Each row was made from one small tree. The marks that hang from a mark follow it in brackets, in the order of their numbers. Every link used is in the known rows. Write each row's tree.
Known rows:
Q_545(Q_658(Q_141 Q_887)): [-1.54 -0.62 -2.13  0.78 -1.48 -0.49  0.73  2.00 -1.80  0.07  1.26  0.22
 -0.15 -0.29  0.12 -2.08 -0.88  0.64 -0.27 -4.54 -2.05 -0.16  1.33  0.78
 -3.44  2.84 -0.98 -1.99 -0.12 -3.89 -1.64  1.77]
Q_913(Q_658): [ 0.48  0.66 -0.71 -2.57  0.84  3.31  3.22 -1.16  2.69 -4.50  2.80  1.15
 -0.04  3.95 -0.76 -4.39 -1.73  0.08  0.89 -2.36 -3.95  0.66 -0.50 -3.17
  0.07  1.18 -3.16 -1.04 -1.74 -4.92 -3.23  2.42]
Q_402(Q_141(Q_658(Q_596 Q_887 Q_913 Q_917))): [-0.94  1.87 -1.33  1.93  2.07 -1.64 -0.07  0.12  2.17 -2.88 -1.83 -0.58
 -0.50  1.31 -2.12  1.89  0.77 -1.62 -0.99  4.53  0.89  0.87  0.49  1.50
  0.29 -1.35  3.55 -1.94  1.35 -1.80  2.96 -0.25]
Q_596(Q_658(Q_141 Q_826 Q_887 Q_913 Q_917)): [-1.43  0.51 -1.11  1.84 -1.66 -1.47 -2.01  1.64 -2.96  2.11 -2.56  1.53
  2.24 -5.15  2.08  3.40 -1.64  0.59  0.60 -4.05  3.61 -0.71 -0.30 -0.26
  0.35 -1.84 -0.59 -1.04  0.56  2.27 -0.20 -1.35]
Q_141(Q_658(Q_826 Q_917)): [ 0.22  2.30 -4.21 -5.37 -0.63  0.63 -0.96  3.07  4.50  1.63  0.66  0.64
 -0.54 -0.02  2.22 -0.76 -2.04 -1.72  0.28  2.99 -1.37 -1.16 -0.70 -3.25
 -6.24  0.08  3.31  3.42 -1.40  1.57 -0.99 -2.24]
Q_917(Q_658(Q_596 Q_826 Q_913)): [ 0.65 -2.47  4.17  0.59  0.23 -2.03  2.73 -2.68  1.15  0.32 -0.53 -2.19
 -0.30  3.99 -3.09  1.25  2.25 -0.33 -1.16  1.43 -0.97  0.35  0.48  0.49
  1.21 -1.25 -2.21  2.19 -1.00  1.78  1.89  1.64]
Q_658(Q_141 Q_826 Q_887 Q_913): [-0.40 -1.74  0.12  0.96  0.10 -2.58 -1.28 -1.52 -2.42  3.28 -1.30  0.33
  1.80 -2.95  2.67  0.74  0.77  0.87  0.80 -2.11  4.27 -0.48  1.36  3.02
  1.52 -0.84  0.51 -2.56  0.76  2.67  2.27 -0.66]
Q_913(Q_658(Q_141)): [-1.19 -2.16 -1.82 -3.86  0.20  0.93  0.57 -1.12  1.00 -3.00  2.48  2.64
  1.99  1.10  0.23 -3.24 -3.26  1.28  0.70 -3.07 -3.48  1.30 -0.31 -1.19
 -1.09  1.23 -2.10 -0.14 -0.92 -5.43 -2.13  2.07]
Q_141(Q_658(Q_596 Q_917)): [ 0.79  0.80 -0.18 -1.46  0.37  2.17 -0.97  1.58  5.12 -1.77 -0.24  0.03
 -1.87  2.43 -1.31 -1.36 -0.72 -1.99 -1.60  4.19 -3.04  0.09 -1.36 -1.97
 -3.07  0.04  1.33  0.96 -0.19 -2.29 -1.53 -0.18]
Q_646(Q_658(Q_141 Q_596 Q_826 Q_887 Q_913 Q_917)): [ 0.36 -0.32  0.37  3.27 -1.44 -2.64 -3.43 -0.61 -3.58  4.68 -1.45  0.60
  1.07 -2.69  1.42  3.11  1.87 -0.35 -0.26  1.84  2.57 -0.09  0.31  0.33
  0.44 -0.76  2.12  1.89  1.40  4.07  3.02 -3.18]
Q_658(Q_141 Q_596 Q_826 Q_887 Q_913 Q_917): [-1.90 -0.32  2.64  3.39 -0.69 -1.90 -3.95 -0.50 -2.03  2.81 -2.54 -0.11
 -0.07 -4.97  1.91  2.74  0.61  0.44 -0.53 -0.19  4.43 -0.51 -0.38  4.76
  2.30 -1.96  1.70 -2.60  1.43  3.90  1.15 -0.71]
Q_646(Q_658(Q_141 Q_826 Q_917)): [ 1.16 -0.88 -5.24 -4.76 -2.74 -1.63 -3.36  1.51 -1.34  4.70  0.11  1.28
  3.13 -2.68  2.55  2.21 -2.67  0.28  1.64  0.10 -0.17 -1.08  0.48 -5.04
 -5.84  1.24  4.45  4.88 -0.92  2.60  0.51 -3.01]
Q_917(Q_658(Q_141 Q_596 Q_887)): [-0.55 -2.70  1.43  1.98  0.31 -1.34 -0.33 -1.24  0.01  0.61 -1.20 -0.95
 -0.55  2.13 -1.67  1.49  1.52  1.11 -1.06  1.79 -1.69  1.12  3.23  3.90
 -1.04  1.96 -1.13 -0.98  0.07 -2.08  1.28  2.80]
Q_646(Q_658(Q_141 Q_596 Q_826 Q_887 Q_917)): [ 0.37  0.85 -1.77  1.50 -1.37 -0.56 -3.35  1.35 -2.23  5.15  0.33  0.65
  0.61 -2.75  1.76  2.28  0.64  0.69  0.31  2.35  0.75 -0.89  1.44 -1.09
 -3.20  0.88  3.13  2.15  0.07  2.74  0.82 -2.72]
Q_646(Q_658(Q_141 Q_596 Q_917)): [ 1.73 -2.32 -1.20 -0.78 -1.85  0.16 -3.12  0.06 -0.59  1.16 -0.93  0.47
  1.71 -0.22 -0.58  1.60 -1.24  0.11 -0.34  1.43 -1.62  0.04 -0.73 -3.57
 -2.18  1.02  2.66  1.89  0.32 -1.32  0.24 -0.92]
Q_917(Q_658(Q_913)): [ 1.95 -2.60  1.68 -1.28 -0.35 -1.83  2.81 -3.83  0.91 -1.44 -1.39 -1.27
  0.61  4.85 -1.94  0.88  0.95 -1.12 -0.35  0.24 -1.74  1.04  0.13 -0.76
  1.53  0.53 -1.53  0.62 -0.42 -0.23  2.14  2.16]
Q_917(Q_658): [ 1.85 -1.72 -0.57 -3.17 -0.31  0.38  2.44 -2.00  2.29 -1.07  0.52 -1.33
 -0.15  4.46 -1.52  0.05 -0.07 -0.33  0.31  0.29 -3.29  0.37  1.31 -1.81
 -2.54  2.47 -0.92  1.22 -1.73 -1.57 -0.12  2.57]
Q_646(Q_658(Q_141 Q_596 Q_887 Q_913)): [ 2.27 -2.74  2.50  5.23  0.23 -1.85 -1.04 -3.32 -3.24  1.79 -2.09  0.15
  1.91  2.28 -0.96  0.97  3.60 -0.16 -1.72  1.63  1.17  1.23  0.90  0.44
  3.31  0.01 -0.43 -0.97  1.91 -0.88  3.45 -0.84]
Q_826(Q_658): [ 1.18 -0.33 -1.73 -4.80  1.12  2.20  2.62  0.30 -0.03 -2.57  3.30 -1.10
 -2.08  2.35 -0.24 -4.24 -0.35 -0.94  0.82 -1.52 -2.77 -0.16 -1.09 -0.63
  0.26  2.69 -1.21  0.18 -0.09 -2.56 -1.17  1.36]
Q_826(Q_658(Q_141 Q_596 Q_887 Q_913 Q_917)): [-2.45 -0.58  1.62  1.55  0.28 -1.30 -2.31  0.26 -4.01 -0.44 -0.68 -0.43
 -2.61 -2.80  0.48 -0.19  1.24 -0.88 -0.60 -0.29  0.78  1.15 -1.80  6.24
  4.90  0.96 -0.20 -1.54  3.45  0.19  1.72  0.53]
Q_18(Q_658(Q_596 Q_826 Q_917)): [ 0.53  1.60 -0.04 -4.40 -0.43  2.38  0.05  2.68  1.17 -1.96  1.61 -0.37
 -1.37 -1.81  0.13 -1.12 -1.54  2.85  0.89  3.03 -0.13 -0.02 -1.53 -0.10
  0.23  1.17  1.55  3.07 -1.12  1.85 -1.99 -1.54]

Write each row's tree:
[-0.21  2.59  1.54  2.76  0.86 -0.55 -0.89  1.31  2.03  1.81 -1.79 -0.29
 -2.46  0.06  0.76  0.02  2.51 -2.24 -1.44  4.45  1.16  0.04 -0.41  1.89
 -0.25 -1.70  0.87  0.46  0.93  2.98  1.43 -2.20]	Q_141(Q_658(Q_596 Q_826 Q_887 Q_913 Q_917))
[ 0.15 -3.32 -0.47 -0.20 -0.47 -1.67  0.59 -0.11 -1.16  0.34 -1.24  1.38
  4.45 -1.41 -0.27  1.62 -2.25  1.22 -0.16 -5.07  1.86 -0.41 -0.66 -3.18
 -0.18 -2.49 -2.16  0.23 -0.42 -0.40  0.23  0.00]	Q_596(Q_658(Q_141 Q_826 Q_913))
[-1.25 -0.99 -2.47 -1.86 -0.62 -2.57 -0.06  0.07 -0.61  4.28 -0.12 -0.37
  0.74 -0.69  1.62  1.80  0.05  1.30  0.98  0.22 -0.30  0.04  3.84  2.60
 -4.27  2.11  0.91  1.94 -1.14  1.68  1.58  0.58]	Q_917(Q_658(Q_141 Q_826 Q_887))
[ 0.90  1.77  5.52  5.42  0.26  1.68 -1.35 -2.42 -0.01 -2.04 -2.79 -1.28
 -2.32 -0.11  0.12  0.43  2.52 -1.39 -1.14  0.61  2.23 -0.12 -1.45  3.20
  6.18 -1.08 -0.02 -5.44  1.59  0.99 -0.36  0.82]	Q_658(Q_596 Q_887 Q_913 Q_917)
[ 1.43 -1.38  2.13  0.55  1.92 -0.72  1.91 -0.66  3.66  0.17 -0.67 -0.34
 -0.10  4.05 -1.99 -1.45  2.30 -1.42 -2.25  3.54 -0.73  0.20 -0.95 -1.17
 -0.42 -2.46 -1.29  1.99 -0.03  0.54  1.66 -0.92]	Q_141(Q_658(Q_596 Q_826 Q_913))
[ 1.95  3.44 -0.51  1.95 -0.59  1.83 -1.30  0.91 -0.38  3.10  1.21 -0.45
 -1.52 -0.02  0.85  0.98  2.16 -0.67  0.49  3.31  0.30 -1.39  1.16 -2.17
 -1.65  0.66  2.03  1.33 -0.64  3.16 -0.72 -2.64]	Q_646(Q_658(Q_596 Q_826 Q_887 Q_917))
[-3.79  1.98 -0.15  0.37 -0.25  1.18 -2.02  1.81 -0.11  0.51  1.89  1.94
 -1.13 -3.49  1.40 -0.75 -1.68  1.71  0.87 -0.85 -0.81  0.48  0.65  3.00
 -1.07  0.00 -1.26 -0.18 -0.40 -0.47 -2.61  0.41]	Q_913(Q_658(Q_141 Q_596 Q_826 Q_887 Q_917))
[ 0.74  0.96  0.16  0.04 -1.39  0.67  0.73  0.68  0.12 -0.69 -1.13  0.49
  1.54 -1.57  0.29  1.76 -2.06 -0.42  0.60 -3.84  1.67 -1.29 -2.12 -4.68
  0.83 -2.39 -0.95  0.67 -0.86  1.73 -1.91 -1.00]	Q_596(Q_658(Q_826 Q_913 Q_917))
[ 1.02  2.65  1.73  2.25 -0.63  0.95 -1.25 -2.20 -0.50 -0.80 -2.71 -0.46
 -1.40 -1.03  2.51  0.47  0.84 -1.94  0.36 -0.69  2.50 -0.32 -1.00  1.66
  4.22  0.02  1.37 -4.77  1.18  1.71 -0.29 -0.11]	Q_658(Q_887 Q_913 Q_917)
[-1.19 -2.15 -0.17  0.10 -0.74 -4.95  0.07 -1.79 -2.26  4.15 -1.80 -0.58
  1.45 -0.38  1.16  2.87  1.26  0.47  0.46 -0.08  1.34  0.90  2.90  3.74
 -0.66  0.55 -0.15  1.37  0.05  2.88  4.02  0.40]	Q_917(Q_658(Q_141 Q_826 Q_887 Q_913))
[-0.36  1.41  2.66  4.51 -0.03  2.66  3.18  1.34  0.64 -2.47  2.11 -1.50
 -3.28  3.39 -3.31 -3.18  2.04 -0.21 -1.56 -2.40 -2.76 -0.39  0.56  0.83
 -0.24  1.66 -2.99 -3.13 -0.41 -4.02 -3.15  2.55]	Q_545(Q_658(Q_596 Q_887))
[-0.45  0.10  0.11  2.85 -1.31 -0.39 -2.30  0.39 -3.02 -0.63 -3.75  1.48
  2.08 -3.54  1.30  2.72 -1.73 -0.01 -0.07 -4.08  2.34  0.10 -0.82 -0.47
  2.36 -0.71 -0.75 -3.27  1.45 -0.90 -0.49 -0.21]	Q_596(Q_658(Q_141 Q_887 Q_913 Q_917))
[ 2.13  0.08  4.71  2.85  1.70  1.39  2.27 -1.48 -1.33 -3.80 -0.89 -0.89
 -1.48  1.93 -1.10 -2.28  3.49  1.92 -0.68  3.29  1.50  1.98 -0.39  3.74
  7.75  0.60 -2.50 -2.30  1.52 -0.61  1.16 -0.03]	Q_18(Q_658(Q_596 Q_887 Q_913))
[-1.57  1.75 -3.71  0.09 -1.41  0.67 -2.30  3.30 -1.05  2.28 -0.58  1.54
  1.56 -5.65  2.58  2.40 -2.93  1.49  1.07 -3.73  1.74 -1.47  0.91 -1.50
 -3.35 -0.15  0.74 -0.68 -0.71  0.90 -2.68 -1.20]	Q_596(Q_658(Q_141 Q_826 Q_887 Q_917))
[ 0.42  1.30  1.11 -1.41 -0.41  2.70 -1.15  0.77  2.91 -0.19  0.92 -1.19
 -1.37 -1.42 -0.25  0.06 -1.20  0.21  0.22  0.29  0.17 -2.17 -1.25 -1.16
 -1.43 -0.95  1.87 -0.42 -1.35  1.98 -3.22  0.26]	Q_658(Q_596 Q_826 Q_917)
[-0.38  0.65  0.40 -2.52  0.36  2.92  0.23  1.58  0.33 -2.98  2.82 -1.48
 -3.86  0.47 -1.11 -2.48 -0.44 -1.34  0.07  0.23 -2.75 -0.29 -2.26  0.80
  1.68  1.66  0.25  0.23  0.69 -1.47 -2.14  1.32]	Q_826(Q_658(Q_596 Q_917))
[ 3.07  3.34 -2.69  0.17 -1.22  1.84 -1.12  0.35 -1.08  1.67 -0.04  0.11
 -0.63  0.96  2.56  0.09  0.78 -1.60  1.31  1.81 -0.77 -0.74  0.67 -3.60
 -1.36  2.61  2.61 -0.45 -0.26  0.88 -0.31 -2.24]	Q_646(Q_658(Q_887 Q_917))
[-2.48  0.87 -2.39 -1.64  0.65  0.54  0.37  0.46 -0.42  0.94  3.00  2.41
  0.59 -1.38  2.24 -2.39 -1.51  1.84  1.66 -2.49 -0.55  0.45  1.98  1.89
 -2.20  1.04 -1.76  0.02 -1.19 -1.60 -1.44  0.56]	Q_913(Q_658(Q_141 Q_826 Q_887))
[ 0.53  0.35  4.17  3.38  2.43  1.14  2.49 -1.64 -2.25 -2.51  1.18 -1.94
 -3.77  2.86 -2.00 -3.17  4.25 -1.38 -0.98  0.33 -0.19  0.86 -0.92  4.56
  6.82  0.77 -3.69 -2.74  2.44 -0.97  1.06  1.36]	Q_826(Q_658(Q_596 Q_887 Q_913))
[-1.59  2.79 -5.18 -1.75  1.23 -3.43 -0.04  1.49  1.44  0.46 -1.07 -0.11
  0.56 -0.84  0.82  2.08 -0.64 -1.42  0.71  3.35  2.15 -0.24  1.27 -0.02
 -2.82 -1.26  4.88  0.23  0.11  1.43  3.31 -2.12]	Q_402(Q_141(Q_658(Q_826 Q_887 Q_913 Q_917)))
[-0.74 -4.73  2.43 -0.68  1.05 -1.32  0.38 -1.35 -2.61 -1.94  0.74 -0.69
 -0.14  1.05 -1.99 -1.92  0.84 -0.24 -1.24 -1.28 -0.78  1.59 -2.03  3.12
  4.61  0.23 -2.05 -0.06  2.47 -2.34  2.33  1.82]	Q_826(Q_658(Q_141 Q_596 Q_913))
[ 0.10 -2.37 -2.97 -2.20 -0.65  0.17  0.26  1.66  0.03  0.54  0.55  1.54
  3.80 -1.75 -0.07  0.60 -3.30  2.04  0.75 -4.53  0.28 -1.08  0.09 -4.36
 -3.57 -0.94 -1.44  0.71 -1.50 -1.80 -2.16  0.23]	Q_596(Q_658(Q_141 Q_826))
[-1.33  0.66 -1.71 -3.11 -1.37 -2.79 -2.62  2.23 -3.84  1.81 -1.43  1.11
  0.99 -6.02  4.24  0.90 -1.35  2.80  1.72  1.21  3.64  0.83 -0.36  4.12
  2.05  1.37  2.85  1.74  1.22  4.26  2.26 -3.34]	Q_18(Q_658(Q_141 Q_826 Q_887 Q_913 Q_917))
[ 1.69 -2.04  4.84  1.94  1.13  0.36  1.72 -3.11  1.71 -1.07 -0.16 -1.37
  0.32  2.11 -2.24 -0.83  1.89  0.03 -0.85 -0.31  1.81 -0.67 -1.40  0.19
  3.37 -2.97 -1.53 -1.33 -0.39  1.36  0.09  0.84]	Q_658(Q_596 Q_826 Q_913)
[-1.86  2.17  0.92 -1.70 -0.11  3.22  0.74  1.00  2.96 -2.44  3.39  1.20
 -1.59  0.17 -0.71 -2.19 -2.05  0.48  0.50 -0.65 -2.84 -0.16 -1.44 -1.27
 -0.75 -0.69 -1.52  1.38 -1.79 -1.10 -4.10  0.74]	Q_913(Q_658(Q_596 Q_826 Q_917))
[-0.05 -0.34  2.81 -0.69  0.11  1.01  0.35 -0.57 -1.04 -3.29  0.66 -1.72
 -3.10  0.54 -1.42 -1.63  0.72 -2.09 -0.62 -0.24 -0.79  0.51 -3.48  1.78
  5.12  0.21 -1.12 -0.04  1.90 -0.34  0.30  0.83]	Q_826(Q_658(Q_596 Q_913 Q_917))
[ 0.52 -0.93 -2.94 -2.08  2.90 -0.04  2.26  0.28  4.79 -4.46  0.87 -0.94
  0.65  4.55 -4.50 -0.64 -0.78 -0.24 -0.59  3.98 -2.14  0.39  0.91 -2.38
 -3.60 -0.67  2.35 -0.32 -0.62 -5.19  1.17  1.50]	Q_402(Q_141(Q_658(Q_596)))
[ 1.73 -0.84  0.86  0.88  0.24  0.64  2.93 -0.76  0.35 -1.28 -0.40  0.28
  2.43  1.04 -1.23  0.32 -0.53  0.12  0.01 -4.13  1.25 -1.02 -1.14 -4.54
  1.37 -2.56 -3.24 -0.20 -1.01 -0.36 -0.86  0.07]	Q_596(Q_658(Q_826 Q_913))
[ 0.06  4.73 -2.21  0.75 -0.59  3.01 -0.03  2.96  0.40  0.38  0.56  0.59
 -0.62 -2.50  1.93  1.13 -1.44  0.15  1.06 -2.98  1.38 -2.10  0.67 -2.80
 -1.89 -0.29 -0.43 -1.23 -1.49  1.11 -4.04 -0.77]	Q_596(Q_658(Q_826 Q_887 Q_917))
[-0.03  0.24 -6.67 -5.57  2.09 -1.59  2.13  1.42  4.15 -1.18  1.84 -0.08
  1.90  2.57 -1.10 -0.33 -2.11  0.02  1.04  3.07 -0.74 -0.62  1.88 -3.61
 -6.64 -0.41  4.23  2.24 -1.80 -2.08  1.68 -0.51]	Q_402(Q_141(Q_658(Q_826)))
[-3.50 -0.32 -0.34 -2.95 -0.64  0.90 -1.61  1.49  1.19 -1.08  2.28  2.01
  0.18 -2.65  0.08 -1.08 -3.46  1.61  0.49 -1.79 -2.34  0.50 -1.12  0.16
 -1.90 -0.43 -0.59  2.07 -1.11 -1.49 -2.97  0.64]	Q_913(Q_658(Q_141 Q_596 Q_826 Q_917))
[ 1.09 -1.75  0.77 -2.06 -0.56 -2.63  2.85 -2.56  0.67  1.28 -0.61 -1.44
  0.89  3.16 -0.82  1.43  0.98 -0.52  0.38  0.12 -0.39  0.06  0.78 -0.81
 -0.48 -0.22 -0.85  2.98 -1.43  2.73  2.19  0.78]	Q_917(Q_658(Q_826 Q_913))
[-1.86 -0.58  1.56  2.48  1.46  1.87  0.47 -0.92  0.08 -2.53  1.88  1.56
 -0.38  1.10 -0.91 -2.79  0.06  1.64 -0.47 -1.05 -2.52  1.70  1.05  2.96
  1.38  0.87 -3.52 -2.90  0.20 -5.31 -1.94  2.64]	Q_913(Q_658(Q_141 Q_596 Q_887))
[ 3.04  0.58  2.77  5.39  0.92 -0.37  1.44 -2.39 -2.00  2.81 -0.11 -0.83
 -0.17  3.32 -0.70  0.26  5.16 -0.88 -0.52  2.41  1.79 -0.06  0.73 -1.37
  2.88 -0.88 -0.84  0.54  0.35  2.80  2.37 -1.94]	Q_646(Q_658(Q_596 Q_826 Q_887 Q_913))
